Known rows, with every way that one mark hangs from another
Z[W]: [ 0.31 -0.12  1.32  0.22 -2.72  2.55  1.80  0.71 -1.59 -1.88  0.60  1.47
 -2.50 -0.68 -2.70  1.59  1.77 -3.11]
L[Q[M[W[N T]]]]: [-0.09  0.75 -3.23 -0.25  3.13 -0.67 -3.41 -4.13  0.14  0.60 -1.94  0.37
 -2.98  0.71  0.31 -1.65 -1.42  0.88]
P[W[N T X Z]]: [-0.46 -1.46  0.15  0.28  2.88  0.73  0.07 -2.66  0.66  1.31 -1.98  0.43
  2.75  0.79  1.80  0.32 -2.69  2.15]
Q[M[W[N T]]]: [-0.96  1.64 -2.60  0.63  2.46 -0.87 -1.50 -1.89  0.65 -1.09 -3.24 -1.09
 -2.88 -0.19  1.42 -2.88 -2.96  1.35]
W[N T X Z]: [-0.38  0.88  0.43  0.50  1.49  0.85 -0.27  0.33  1.67  0.49  0.35  0.28
 -0.47 -0.14  2.01  0.15 -2.31  1.32]
Z[W[X]]: [ 1.22 -1.95  1.10 -0.46 -2.10  1.14  0.53  0.26 -0.16  1.00  2.72  2.14
  0.15 -1.46 -2.41  1.64  2.79 -3.12]
L[Q[M[W[N P]]]]: [ 3.01 -2.78 -3.96  1.41  0.53 -3.29 -0.62 -2.92  0.80  1.33  1.44  0.41
  0.38 -0.46  0.42 -1.59  0.98 -1.51]
P[W[X Z]]: [-0.69 -0.49  2.27 -0.87  0.24 -0.77 -0.10  0.96 -0.74  0.89 -0.06  1.92
  4.16  2.23 -1.40  0.32  1.81  0.43]
P[W[N T]]: [-0.51 -0.89 -0.59  0.75  1.71  1.32  3.43 -4.68 -2.57  0.29 -4.10 -0.06
  2.06  1.11  0.00  1.07 -2.87  0.17]
L[Q[M]]: [-0.55  2.52 -0.43 -1.20 -0.37 -0.26 -1.66 -0.25 -1.06  1.23  1.00  3.68
  0.92  2.02 -2.84 -0.03  3.82 -1.34]
N[W]: [-2.82  2.82  1.49 -2.67 -3.49  0.33  2.32  2.34 -3.63 -0.85 -0.32  0.01
  0.21  1.54 -3.91  0.54  0.78  0.37]
X[W[N P T Z]]: [ 0.20 -1.19  2.11  2.37 -0.43  1.61  1.98  2.41  1.49 -2.02 -0.64 -3.02
 -0.64 -1.90  3.42  1.59 -2.83  2.30]
W[N X]: [ 1.14 -1.58 -0.20  1.30 -0.21 -1.11  3.03 -1.15 -0.41  2.53  2.13  2.45
  3.22 -0.16 -0.80  0.48  0.44 -1.61]
W[P]: [ 1.41  0.14  0.60  0.58 -3.15 -0.69  4.12  1.54 -2.21 -0.77  1.45 -0.41
  2.04  0.47 -1.63  1.17  2.54 -3.37]
L[Q[M[W]]]: [-0.53  1.85 -1.16 -1.43  0.57 -2.42 -3.83 -0.23 -1.28  0.11 -0.02  1.86
 -1.52  2.19 -2.86 -1.62  3.05 -0.77]
Z[W[T]]: [-0.34  1.28  0.90 -0.62 -1.33  4.06  0.60 -0.47 -1.58 -2.18 -1.42 -0.37
 -4.56 -0.86 -1.27  1.96  0.03 -2.06]
X[W[Z]]: [-2.33  1.96  5.22  0.61 -1.83  1.23  0.16  6.64 -0.93 -2.98 -0.32  0.31
 -0.88  0.67 -1.33  1.00  0.90  1.88]
N[W[P T X Z]]: [-1.12  1.23  0.65 -3.12 -2.00  0.29 -0.70  2.54  0.63 -0.04  1.47 -3.04
  0.42 -0.48  0.87  0.35  0.08  2.27]
N[W[X]]: [-1.89  0.85  1.26 -3.20 -2.67 -0.86  1.18  1.78 -2.22  1.96  1.75  0.80
  2.78  0.91 -3.54  0.45  1.97  0.44]
Q[M[W[T X]]]: [-1.16  1.62 -1.26 -1.91  2.15 -1.93 -4.46  0.12  0.81  0.59 -1.55 -0.74
 -0.86  0.58 -0.09 -2.58  0.82  0.90]

Rows
[-0.49 -0.09  1.26 -2.16 -3.30 -1.22  0.69  3.85  0.49  0.53  3.50 -1.26
  2.46 -0.29 -0.47  0.24  1.81  1.14]
N[W[P X Z]]
[ 1.83 -1.31 -0.78  1.36  0.34  0.09  1.20 -0.23  2.49  0.70  1.86 -1.46
  1.19 -1.59  3.55  0.40 -1.62  0.16]
W[N P T X Z]
[ 3.82 -5.16 -2.14  1.61 -0.55  1.87  2.57 -3.93  2.18  2.00  2.05 -1.04
  0.30 -4.22  2.35  1.90 -1.01 -2.62]
Z[W[N P T X]]
[ 1.72 -0.67 -1.55  1.83 -0.75  0.89  4.49 -2.37 -0.70 -0.28 -0.50 -1.79
  0.27 -0.82  1.62  1.30 -1.89 -1.80]
W[N P T]
[-1.80  4.25 -0.67 -1.95  2.30 -0.25 -7.02  1.06  0.73 -2.01 -1.75 -0.39
 -5.26  2.25  0.08 -2.06  0.49  2.08]
L[Q[M[W[T Z]]]]
[ 0.26 -0.14  0.83  1.44  0.15 -0.63  1.10  1.48  1.49  0.82  2.64  2.16
  1.47  0.07  0.68 -0.13 -0.63  0.19]
W[N X Z]
[ 3.47 -4.29 -0.05  0.45 -3.11  0.31  2.08 -0.23  0.74  1.13  4.05  0.51
  1.50 -2.61 -0.86  2.01  3.38 -4.21]
Z[W[P X]]
[-0.82  2.99 -1.74 -2.17  1.79 -0.82 -5.14 -1.43 -1.18 -0.27 -2.07 -0.01
 -3.34  2.15 -1.52 -1.28  1.42  0.22]
L[Q[M[W[T]]]]
[ 0.37 -2.72 -0.77  0.07  2.49  0.12  2.11 -4.98 -1.16  3.04 -2.39  0.69
  4.70  0.67  0.34  1.08 -1.71  0.46]
P[W[N T X]]
[-1.26  1.68 -1.17  1.63  1.58 -1.63 -2.06  1.77  2.26 -2.39 -0.93  0.41
 -2.95 -0.04  1.59 -3.82 -2.20  2.20]
Q[M[W[N Z]]]
[ 0.07 -0.50  2.78  0.29 -2.00  1.30  2.33  2.49 -1.80 -1.29 -1.34 -2.94
  0.70 -0.58 -0.01  2.46  0.65 -0.11]
X[W[P T]]
[ 0.86 -2.60  2.55  3.21 -1.80  0.14  3.42  3.51  1.21 -1.68  1.28 -1.13
  1.03 -1.90  2.02  1.25 -1.23  1.25]
X[W[N P Z]]
[-2.01  3.05 -1.58  0.90  2.86 -0.08 -3.39  0.51  2.46 -2.70 -3.01 -1.30
 -4.77 -0.02  2.91 -3.32 -3.75  3.23]
Q[M[W[N T Z]]]
[ 2.12 -4.14 -0.54  1.62 -0.89  1.17  2.30 -2.15  1.14  1.81  2.86  2.50
  0.57 -2.86 -0.47  1.32  0.07 -2.60]
Z[W[N X]]
[-1.93  3.07 -0.15 -1.78  2.46 -1.36 -6.51  2.54  2.52 -1.07 -1.13 -0.98
 -2.66  0.59  1.52 -3.34 -0.06  2.80]
Q[M[W[T X Z]]]
[-1.18  3.10  2.01 -1.47  0.46  1.03 -2.00  2.70  0.28 -0.60  0.22 -0.03
 -0.69  1.29  0.21  0.36  0.45  0.71]
W[T X Z]
[ 1.15 -4.15 -0.33  1.01  1.05 -1.43  3.26 -3.93 -1.34  3.43 -0.18  2.46
  6.51  0.81 -1.08  0.76 -0.16 -0.75]
P[W[N X]]
[ 0.17  1.52 -2.14 -0.48  0.31 -1.54 -1.78  0.14  0.29 -1.55 -2.11 -3.12
 -1.79 -0.04  1.07 -2.17  0.28 -0.51]
Q[M[W[P T]]]
[ 2.66 -2.75 -1.84  1.12  0.05 -0.37  3.22 -2.79  0.67  2.51  1.59 -1.07
  3.08 -1.55  1.96  1.28 -0.67 -1.56]
W[N P T X]
[-1.17  2.99 -0.11 -1.20  0.90 -1.61 -5.75  2.11  0.49 -1.68  0.32  1.51
 -3.30  2.30 -1.31 -2.31  2.24  0.92]
L[Q[M[W[Z]]]]
[-1.17 -0.28  2.17  1.43  0.26  1.97  2.59  0.16 -1.29 -0.75 -2.43 -0.96
 -0.53 -0.80  0.37  1.87 -2.67  1.73]
X[W[N T]]
